What can hang from each mark
q179: q70 q684
q70: q31 q75 q440 q665 q882
q579: q39 q108 q656 q684 q963
q882: q70
q963: q579
q684: q179
q75: q792
q674: q440 q930
q39: q579
q31: q70
q656: q579
q792: q75
q930: q70

In the rows, zero is written as 128.
Known rows, with every way that one mark hangs from another
q579(q39 q108 q684 q963): [107 170 107  80 111 127 160 102 148 163 126  81 106 108  98 135 122 101
 137 149 133 102 182 103 112 130 118 171 123 158 138 136  76]
q39(q579(q108 q656 q684(q179) q963)): [103 170 120  57 102 134 170  98 169 166 109  71  99 103  97 115 124  96
 141 149 112 106 180 102 118 116 128 177 124 157 154 131  70]
q179(q70(q31 q665 q882) q684): [136 152  88 145 104 119 152 107 127 152 219 127 150 113  99 185 149  87
  99 124 170 123 137 110 148 146 154 148 125 113  73 193 127]
q930(q70(q75(q792) q440 q882)): [110 114 121 158  94  98 136 111  98 137 219 123 139 117 108 199 142  99
  94 130 184 125 145 112 112 170 134 138 112  91  52 183 138]
q684(q179): [110 152 119 132  75 128 143  96 126 115 167  91 117 103 108 153 123 110
 101 137 155 106 150 107 142 149 145 152 125 123 119 139 121]
q39(q579(q108 q656 q684 q963)): [103 166 111  65 114 127 169 102 165 173 122  83 100 108  88 123 119  97
 149 148 124 113 185 103 108 118 126 171 122 161 153 136  71]
q930(q70(q31 q882)): [126 138 102 147  94 116 144  95 113 147 208 113 143 111 113 185 130  93
 102 125 175 126 151 107 130 171 142 137 115 102  68 178 134]
q579(q39 q108 q656 q684 q963): [101 168 100  68 118 128 166 108 161 174 121  75 102 104  93 128 121  99
 149 148 123 111 190 102 108 126 120 175 124 167 145 136  64]
q70(q31 q75 q440 q665 q882): [126 126 115 167 103 111 140 107 102 149 225 141 158 108 115 213 136 103
  94 118 182 124 153 106 129 162 146 131 113  86  60 198 126]
q70(q31): [118 147 109 143  92 121 141  97 120 131 189 112 132 107 103 168 122 107
 108 132 171 118 152 107 136 151 146 145 118 115 105 154 122]
q39(q579(q108 q656 q684(q179(q70(q31))) q963)): [118 176 105  62 106 126 172  96 177 180 133  82 112 106  94 116 132  80
 136 146 117 111 170  99 130 119 136 184 126 154 132 150  69]
q179(q70(q440 q882) q684): [123 160 101 144  99 107 155 105 122 140 212 122 132 121  90 170 135  97
  97 131 166 116 137 117 139 144 149 137 138 139  90 175 126]
q963(q579(q108 q656 q684)): [101 167 109  84 108 128 164 108 152 157 139  82 115 100  88 126 121 104
 136 148 126 113 185 101 113 129 128 165 119 157 146 141  80]
q930(q70(q31 q75(q792) q440 q665 q882)): [119 104 116 166 103  99 135 112  94 153 234 140 162 113 118 219 151  96
  93 119 193 135 141 108 119 175 136 136 103  66  27 206 139]
q579(q39 q108 q656 q684(q179(q70(q440))) q963): [106 178 103  68 107 115 172 103 166 176 132  76 105 106  94 120 125  94
 134 145 115 105 173 103 124 130 123 177 138 173 129 146  62]
q31(q70): [118 146 107 143  85 116 139 105 120 125 191 106 123 115  98 173 121 101
 106 132 169 112 153 104 140 150 146 147 122 122 103 154 125]
q882(q70(q31 q75(q792))): [119 126 112 150  94 111 129 109 116 132 212 133 142 115  98 190 148  92
  98 132 189 129 145 107 125 150 149 164 104  82  71 168 129]
q674(q440 q930(q70(q31 q665))): [ 97 137 111 158  96  94 157 105  97 149 217 135 143 101 108 185 132 125
 126 112 193 118 136 112 136 177 110 136 118  86  52 164 136]
q684(q179(q70(q31 q75(q792) q440 q665 q882))): [126 121 112 158  89 107 138 109 113 143 228 132 160 106 115 201 155  91
  83 124 173 119 132 103 143 161 149 150 114  80  42 207 129]
q656(q579(q108 q684 q963)): [102 167 119  83  98 128 159 102 151 157 141  80 107 101  86 132 119  95
 133 150 140  95 181  99 102 130 129 160 124 157 148 132  80]
q792(q75): [108 136 125 142  88 120 140 109 122 123 188 106 125 105 102 163 125 117
 110 138 165 116 145 105 127 147 140 156 114 110 112 149 122]
q179(q70(q31 q75(q792) q440 q665 q882) q684): [128 126 105 159 110 101 143 121 109 151 239 146 159 119  98 207 165  89
  90 125 185 128 129 112 134 145 151 149 117  89  43 208 132]
q70(q75): [112 142 118 150  87 119 138 108 116 120 191 112 120 111  99 175 126 105
 102 138 174 111 158 108 124 149 145 152 118 115 108 149 123]
q674(q930(q70(q31 q440 q882))): [110 136 113 161  97  97 156  97  97 155 224 133 148 109 113 199 130 110
 109 113 182 121 140 113 127 177 128 120 119  95  50 180 135]
q39(q579(q684(q179(q70(q440))) q963)): [109 170 121  92  90 113 165  86 152 151 151  97 111 115  98 126 120 100
 115 142 132 104 153 111 134 132 135 165 135 148 124 145  92]
q179(q70): [118 156  98 141  82 115 145 100 131 127 196 106 120 112  91 153 120  98
 105 138 166 109 148 107 140 154 146 152 129 137 111 152 121]
q579(q656 q963): [105 148 101 109  97 123 152 107 144 146 161  90 111 102  91 148 116 100
 129 139 149 119 170 101 123 140 140 156 125 144 132 139  96]
q963(q579(q39 q108 q656)): [ 99 162 100  83 108 129 162 111 153 158 142  75 110  94 100 124 124  95
 141 144 125 112 186 100 114 133 119 165 123 162 144 128  83]

Rows
[110 178 107  58  99 127 174  99 180 171 125  74  99 107  89 108 127  84
 137 151 112 103 172 101 126 120 132 184 130 167 146 140  69] : q39(q579(q108 q656 q684(q179(q70)) q963))
[103 169 122  75  98 133 166  97 160 152 122  77 102 105 100 120 125 104
 133 146 121 108 174 108 123 122 132 171 123 150 147 136  84] : q39(q579(q108 q656 q684(q179)))
[101 173 109  60 107 134 167 104 165 167 108  63  99  99 101 121 126  98
 141 148 112 105 185 101 118 123 121 182 127 163 146 132  63] : q579(q39 q108 q656 q684(q179) q963)
[129 147  97 152  99 118 149 119 123 141 222 127 138 117  95 191 152  85
  93 130 173 116 143 110 136 145 152 155 124 112  76 188 129] : q179(q70(q75 q665 q882) q684)
[ 97 176 122  61  94 137 164  97 162 158 115  59  99  94 103 116 126  92
 134 151 120  87 182 100 108 125 119 175 129 161 150 119  70] : q656(q579(q39 q108 q684(q179) q963))
[126 126 114 166  95 106 138 116 102 143 228 136 150 116 110 219 135  96
  92 117 180 118 155 103 133 161 145 133 117  93  59 198 129] : q31(q70(q75 q440 q665 q882))
[120 135 110 154  89 117 135 110 119 133 210 131 138 114 100 190 137  95
  98 126 184 122 156 107 127 157 146 156 114  92  85 166 125] : q882(q70(q75 q665))
[112 183 107  66  97 129 167  93 170 172 140  71 112  96 100 118 133  76
 129 148 124  91 173  97 120 129 127 181 130 159 129 138  70] : q656(q579(q39 q108 q684(q179(q70(q31))) q963))
[ 96 176 111  63 104 137 169 103 162 157 113  62 107  93 105 111 128 101
 137 148 105 106 186 102 119 124 118 180 123 162 149 128  70] : q963(q579(q39 q108 q656 q684(q179)))
[101 171 111  79 103 134 163 102 156 153 121  69 103 100 105 125 126 106
 133 145 120 106 178 107 124 130 125 176 126 156 139 135  77] : q579(q39 q108 q656 q684(q179))
[103 163 105  96 105 127 155  96 141 149 138  87 108 109 100 140 118 107
 129 143 141 109 174 108 118 135 125 169 123 148 131 135  87] : q579(q39 q684 q963)
[ 97 139 121 163  95  90 155 109  94 140 221 136 132 107 104 189 135 118
 120 120 196 115 139 114 127 171 115 145 116  87  52 157 138] : q674(q440 q930(q70(q31 q75)))
[104 158  99  99 106 126 156 110 147 154 150  82 106 102 100 139 122 100
 137 140 140 112 178 105 118 138 126 161 125 156 134 135  89] : q579(q39 q108 q656)
[119 108 117 165 104 108 134 113  98 146 225 141 161 107 114 215 148 103
  95 122 185 127 145 106 125 159 143 137 105  74  49 203 130] : q70(q31 q75(q792) q440 q665 q882)
[106 176 118  92  87 127 160 103 157 148 155  77 103 101  99 128 137  82
 115 150 135  86 172 104 114 134 129 182 129 151 126 137  85] : q656(q579(q39 q108 q684(q179(q70(q75)))))
[125 157 102 136  74 126 148  95 135 127 193  97 129 104 106 159 129  90
  92 135 149 104 145 104 150 157 151 151 129 129  97 168 123] : q684(q179(q70(q882)))
[125 156 110 154 104  98 150 113 115 141 221 136 134 124  89 181 145  95
  95 132 182 122 134 117 136 139 153 152 131 118  79 171 125] : q179(q70(q31 q75 q440) q684)
[118 112 119 161 100  97 136 108  96 147 228 132 151 116 113 208 147  96
  93 125 189 132 142 110 116 170 138 137 107  79  38 193 139] : q930(q70(q31 q75(q792) q440 q882))
[106 168 114  74 100 132 164 105 159 159 120  71 106 101  93 130 124 100
 133 148 121 106 177  98 122 126 133 173 125 154 144 140  72] : q579(q108 q656 q684(q179) q963)
[100 162 112 101  93 129 153 103 143 145 157  79 105  96 101 133 122  94
 130 143 148  95 176 103 108 140 123 154 127 154 139 123  97] : q656(q579(q39 q108))
[125 152  98 149 102 109 154 109 120 147 219 129 143 118  95 182 140  98
  97 124 169 119 137 115 142 148 148 136 135 126  78 188 126] : q179(q70(q440 q665 q882) q684)
[124 134 117 162 100 110 141 103 104 143 219 135 147 110 111 202 131 102
  94 124 178 121 154 108 126 157 148 133 116  99  71 186 126] : q70(q31 q75 q440 q882)
[123 140 118 159  97 102 137 102 110 140 220 145 143 119 100 193 133  99
  95 123 189 128 150 111 127 155 149 146 118  94  73 169 124] : q882(q70(q31 q75 q440))
[111 159 117  89 100 124 157 101 147 156 143  91 107 109  96 136 120  92
 133 146 142 103 171 101 117 129 127 158 123 147 141 132  95] : q39(q579(q108 q963))
[126 138 107 165  97 100 142 108 113 146 231 141 148 114 102 193 135  98
  94 123 185 121 143 107 137 160 148 145 122  99  67 187 122] : q179(q70(q31 q75 q440 q665))
[ 97 172 113  70 105 131 163 101 157 165 128  71 101  99  95 123 120  93
 141 150 131  93 188 100  98 128 117 168 126 166 150 124  71] : q656(q579(q39 q108 q684 q963))
[115 158 114 140  75 109 149  95 127 124 191 104 123 110 101 151 121 106
  95 134 158 106 138 110 148 154 146 146 137 133 103 153 120] : q684(q179(q70(q440)))
[126 140 101 147  94 119 138  98 123 144 208 132 149 110 104 184 133  97
 104 120 181 129 150 106 138 158 147 149 114  93  82 171 124] : q882(q70(q31 q665))
[121 157  95 139  95 116 151 111 130 135 200 115 128 117  88 164 140  98
 105 133 170 116 137 113 144 141 148 155 132 129 101 162 125] : q179(q70(q665) q684)
[ 96 171 103  71 115 131 168 107 158 164 126  74 109  98  96 117 123 102
 145 148 117 112 191 103 109 126 116 173 121 166 148 132  71] : q963(q579(q39 q108 q656 q684))
